Each row was made from one small tree. Brackets hold a mark, then the marks that hang from it, in alphabetical order. Every link used is in the known rows. Write each row's tree.
Known rows:
[R [M [E G L] F]]: -0.25, -0.05, -1.22, +1.22, -1.18, +2.99, -0.94, -1.04, +3.18, +2.50, -0.03, -0.31, +2.51, -0.26, -0.87, +5.50, +1.68, +1.06, +0.41, -5.04, +0.39
[M [E G [L R]] F]: -0.55, +0.46, -0.80, +0.14, +1.61, +1.36, -1.00, -1.08, +1.34, +2.35, -1.69, -1.11, +2.75, +0.30, -0.99, +7.27, +1.47, +2.19, -2.97, -5.25, -0.86
[M [E [G R] L] F]: -1.72, +1.06, -2.17, +0.28, +1.83, +1.08, -0.83, -0.99, +1.89, +2.54, -1.07, -0.63, +1.75, +0.41, -1.26, +5.07, -0.68, +1.85, -0.81, -3.08, -0.06
[Y [L [E G] [R M]] Z]: -1.60, -2.95, -0.59, +2.12, +0.81, +3.62, -0.49, -3.87, +2.12, +0.30, +1.49, -0.53, +4.83, +1.92, -1.62, +8.24, -0.10, +0.58, -0.40, -1.68, -2.37
[E G]: +2.17, +0.51, -1.82, +1.07, -0.58, +0.59, -2.53, -0.15, +0.20, +1.30, +0.25, +0.60, +0.23, -0.40, -0.93, +3.25, +0.30, +1.01, -0.43, -0.98, -0.78
[Z [Y [L [E G]]]]: +1.05, -0.07, -1.54, +1.13, +3.28, +1.39, -0.81, -2.24, +0.90, -0.01, +0.81, +0.18, +3.12, +0.84, -4.41, +3.53, -1.74, +1.22, -2.53, -2.59, -1.57
[R [L E] [M F]]: -0.11, -1.40, -1.71, +0.40, -1.42, +2.11, +0.84, -0.42, +2.85, +0.75, +0.87, -0.46, +1.33, +1.17, -1.30, +0.49, +2.28, -1.03, +1.54, -4.75, +1.30
[S [Z Y]]: -0.03, -1.21, -1.78, +0.14, +1.43, -0.02, -0.79, -1.17, -1.06, -1.56, +0.82, -0.11, -0.06, +2.06, -1.60, +1.66, -0.94, +1.82, -2.53, -0.91, -1.84
[S [Z [Y L]]]: -0.81, -1.95, -2.82, +0.48, +1.83, +0.89, -0.26, -2.21, -0.02, -1.28, +0.52, +0.24, +0.96, +1.73, -0.76, +3.15, -2.14, +2.04, -3.31, -0.90, -2.07
[L [E G] R]: +0.76, -0.20, +1.51, +0.30, +1.65, -0.11, -2.02, -1.82, -0.93, +0.89, -0.52, -0.07, +1.82, +1.40, -4.23, +6.71, +0.64, +0.95, -1.70, -2.30, -1.58
[S [Z [Y [L [E G] R]]]]: -0.05, -2.03, -1.98, +0.82, +3.02, +0.86, -1.91, -3.59, -0.69, -0.66, +0.11, +0.23, +2.44, +2.80, -3.81, +8.38, -1.63, +2.76, -4.56, -2.51, -3.33
[W Z]: +0.44, -0.69, -1.66, -0.02, -1.07, -0.69, -0.45, -0.75, -0.53, +0.17, +0.91, +0.71, +0.20, +1.89, -0.57, +2.01, -0.37, +1.10, -0.44, +1.31, +0.40
[E G [L [R M]]]: -1.54, -0.39, -3.29, +1.10, -1.66, +2.07, -4.10, -2.43, +1.75, +1.22, -0.17, +1.03, +2.98, -0.09, -1.30, +7.21, +2.40, +2.00, -1.03, -1.93, -0.52
[L [E G] [R [M F]]]: +1.20, -0.26, +1.25, +0.78, -1.04, +1.25, -1.11, -1.53, +0.79, +1.46, -1.07, -0.50, +1.84, +2.06, -2.85, +6.03, +1.95, +0.51, -1.99, -5.27, -0.47
[Z [Y L]]: -0.75, -0.24, -2.42, +0.61, +1.66, +1.05, +0.46, -1.20, +0.97, -1.14, +0.30, -0.18, +2.30, +0.46, -0.96, -0.19, -1.29, +0.98, -2.80, -1.05, -1.17
[S [Z [Y [L R]]]]: -2.12, -2.22, -2.54, +0.26, +1.73, +0.49, -0.56, -2.74, -0.56, -1.65, -0.36, -0.10, +1.60, +2.48, -0.77, +4.87, -1.31, +2.54, -4.88, -0.97, -2.83
[W [Z [Y [L E [R M]]]]]: -1.55, -1.89, -1.90, +0.59, -0.02, +0.84, -0.08, -3.42, +0.58, -1.11, +1.01, +0.49, +4.07, +3.73, -3.91, +5.04, -0.55, +1.72, -2.78, -0.85, -0.90
[E G L]: +0.42, +0.52, -3.34, +0.77, +0.83, +1.32, -3.53, -1.56, +1.33, +1.71, +0.46, +1.06, +1.75, -1.10, -1.41, +4.85, +0.66, +1.75, -0.33, -1.39, -0.04
[L [E [G R]]]: -0.19, +0.56, -0.10, +0.56, +1.96, -0.29, -1.68, -1.55, -0.30, +1.16, +0.32, +0.47, +0.65, +1.35, -4.34, +4.17, -1.68, +0.54, +0.75, -0.12, -0.53
[M E]: -1.06, -0.40, +2.22, +0.03, +1.28, +0.33, +1.22, +0.02, +0.21, +0.54, +0.12, -0.67, +1.26, -0.04, -1.51, +2.51, -0.28, +0.16, +0.98, -0.74, -0.91

Write each row's tree:
-0.63, -0.07, -6.58, +1.53, -3.47, +1.84, -2.45, -0.14, +2.51, +1.52, +0.23, +0.44, +0.45, +0.93, +0.19, +1.88, +1.18, +1.10, +0.66, -1.70, +0.01 -> [E [G [R L [M F]]]]
-2.29, -2.91, -0.78, +0.63, +1.42, +1.36, -0.30, -3.71, +0.27, -1.53, +0.38, +0.17, +2.73, +3.18, -3.22, +6.30, -1.07, +1.79, -3.32, -2.25, -2.27 -> [S [Z [Y [L E [R M]]]]]
-2.89, -2.83, +1.14, +0.57, +3.55, +2.01, +1.78, -3.38, +0.91, -0.78, +0.86, -1.30, +4.09, +2.08, -0.80, +5.15, -1.28, +0.07, -1.16, -0.60, -2.20 -> [Y [L E R] Z]
-2.98, -2.57, -1.21, +0.87, +1.51, +2.27, +1.13, -2.44, +1.13, -0.96, +0.46, -1.19, +3.30, +1.33, +2.18, +3.71, -0.55, +0.68, -1.94, +0.64, -2.26 -> [Y [L R] Z]
-1.45, -0.97, +0.36, +1.21, -1.96, +1.55, -1.54, -1.02, +0.70, +0.82, -0.49, -0.18, +2.76, +0.78, -1.94, +6.76, +2.01, +1.24, -0.20, -1.97, -1.89 -> [L [R [M [E G]]]]
-4.69, -0.03, -1.22, +0.18, -0.61, +1.42, +0.88, -1.16, +2.62, +1.07, -0.72, -0.44, +1.71, +1.16, -0.58, +2.03, -0.44, +0.53, +1.18, -1.48, +1.00 -> [G [R [M [E L] F]]]
-2.07, -0.36, -3.50, +0.99, +0.37, +0.88, -1.61, -0.35, +1.07, +1.38, +0.79, +0.05, +1.74, +0.36, -2.43, +4.67, -0.13, +1.46, +2.24, +0.15, -1.69 -> [M [E [G [R L]]]]
-1.31, -1.94, -1.57, +0.71, -1.26, +1.97, -0.29, -1.18, +2.31, +0.09, +2.09, +0.49, +2.08, +0.64, -2.72, +1.34, +1.87, -0.90, +3.55, -1.98, +0.60 -> [R [L E] M]
-0.14, -0.96, -3.84, +0.41, +0.43, +0.38, -0.11, -1.84, +0.38, -0.86, +1.22, +0.61, +2.24, +2.31, -1.44, +1.72, -1.65, +1.96, -2.98, +0.49, -0.57 -> [W [Z [Y L]]]
-1.31, -1.24, -3.61, +0.22, +0.34, +0.06, -0.33, -2.29, -0.19, -1.19, +0.31, +0.31, +2.98, +2.98, -1.56, +3.34, -0.74, +2.51, -4.39, +0.29, -1.26 -> [W [Z [Y [L R]]]]
-0.39, -0.45, -4.26, +0.89, +1.84, +0.17, -1.49, -3.10, +0.19, -0.02, +1.35, +1.00, +2.54, +3.41, -4.83, +5.26, -3.09, +2.44, -2.34, +0.60, -0.99 -> [W [Z [Y [L [E [G R]]]]]]
-3.35, -2.95, -0.03, +1.29, -0.03, +3.71, +2.71, -2.16, +2.86, +0.00, +0.08, -2.11, +4.35, +1.83, +2.46, +4.90, +0.31, +0.46, -1.45, -2.60, -2.00 -> [Y [L [R [M E F]]] Z]
-1.65, -0.49, -6.31, +1.70, -3.28, +1.69, -3.34, -0.66, +2.06, +0.95, +1.08, +1.13, +0.92, +0.49, -1.06, +2.69, +0.94, +1.05, +2.28, +0.50, -0.60 -> [E [G [R L M]]]
-2.32, -0.77, -0.75, +0.74, +0.28, +2.07, +1.72, -1.37, +1.93, -0.58, -1.16, -1.40, +3.85, +1.73, -0.91, +2.77, +0.41, +1.35, -4.05, -4.38, -1.59 -> [Z [Y [L [R [M E F]]]]]
-0.40, +0.03, -3.25, +0.85, -1.79, +2.15, -3.16, -1.84, +2.18, +1.73, -1.12, +0.28, +2.59, +0.29, -0.18, +6.20, +2.74, +1.98, -2.51, -4.27, -0.01 -> [E G [L [R [M F]]]]
-0.37, -0.45, +0.60, +0.98, -2.20, +1.73, -0.48, -0.45, +1.20, +1.48, -1.42, -1.13, +2.14, +1.25, -0.53, +5.85, +2.29, +1.14, -1.77, -4.44, -1.31 -> [L [R [M [E G] F]]]
+0.31, +0.51, -0.45, +0.91, -0.24, +0.77, -0.86, -1.34, +1.18, +1.66, -0.15, +0.03, +0.50, +1.91, -3.21, +3.55, -0.65, +0.11, +0.23, -2.80, +0.34 -> [L [E [G [R [M F]]]]]
-1.33, +0.30, +0.51, -0.57, +2.23, +1.13, +1.58, -0.56, +1.87, +1.63, -0.89, -1.24, +1.88, -0.13, -0.28, +2.42, +0.28, +0.68, -0.91, -4.23, +0.63 -> [M [E L] F]
-1.48, -2.44, +0.90, +0.88, +3.80, +2.37, +2.16, -2.89, +1.59, -0.34, +2.00, -0.87, +3.19, +1.28, -0.61, +3.30, -2.27, -0.60, +0.61, -0.35, -1.23 -> [Y [L E] Z]
-1.41, -0.69, -1.14, +1.48, -1.00, +2.77, -2.11, -1.69, +2.64, +1.71, +0.99, +0.69, +3.25, -0.73, -2.44, +6.58, +1.25, +1.24, +2.18, -2.18, -0.31 -> [R [M [E G L]]]
-2.94, -1.90, -1.21, +0.81, -1.87, +1.79, +0.02, -2.14, +1.70, -0.16, -0.98, +0.38, +2.72, +0.62, +1.07, +4.41, +0.18, +0.59, -1.68, -0.37, -0.84 -> [Y [L [R M]]]
-3.32, -1.35, -0.69, +0.92, +0.41, +2.01, +0.78, -1.99, +1.52, -1.10, -0.31, -0.66, +4.50, +1.32, -2.12, +3.72, +0.20, +1.47, -2.59, -2.07, -2.27 -> [Z [Y [L [R [M E]]]]]
-3.94, -0.94, -3.45, +0.52, -2.15, +1.59, +1.00, +0.03, +2.84, +0.73, +0.09, -0.72, +1.26, +1.39, +0.09, +0.45, +0.63, +0.23, +2.23, -1.41, +0.27 -> [G [R L [M E F]]]
-4.42, -3.46, +0.11, +1.55, +0.16, +3.64, +1.79, -2.70, +2.41, -0.58, +0.94, -1.28, +4.82, +1.43, +1.12, +5.83, +0.09, +0.52, +0.05, -0.29, -2.56 -> [Y [L [R [M E]]] Z]
-2.90, -0.88, -3.00, +0.22, -1.24, +1.21, +0.71, -0.81, +2.40, +0.48, +0.36, -0.21, +0.70, +2.15, -1.55, -0.22, +0.46, -0.57, +1.93, -1.72, +1.17 -> [G [R [L E] [M F]]]
-1.24, -1.43, -3.37, +0.93, +3.22, +0.62, -1.74, -3.50, -0.08, -0.45, +0.69, +0.70, +1.34, +2.86, -4.05, +6.60, -3.51, +2.42, -2.88, -0.64, -2.56 -> [S [Z [Y [L [E [G R]]]]]]
-4.12, -1.42, -3.06, +0.46, -1.01, +1.03, -0.39, -1.50, +1.94, -0.13, +1.38, +0.63, +1.56, +1.68, -2.88, +0.86, +0.08, -0.50, +3.74, +0.69, +0.45 -> [G [R [L E] M]]
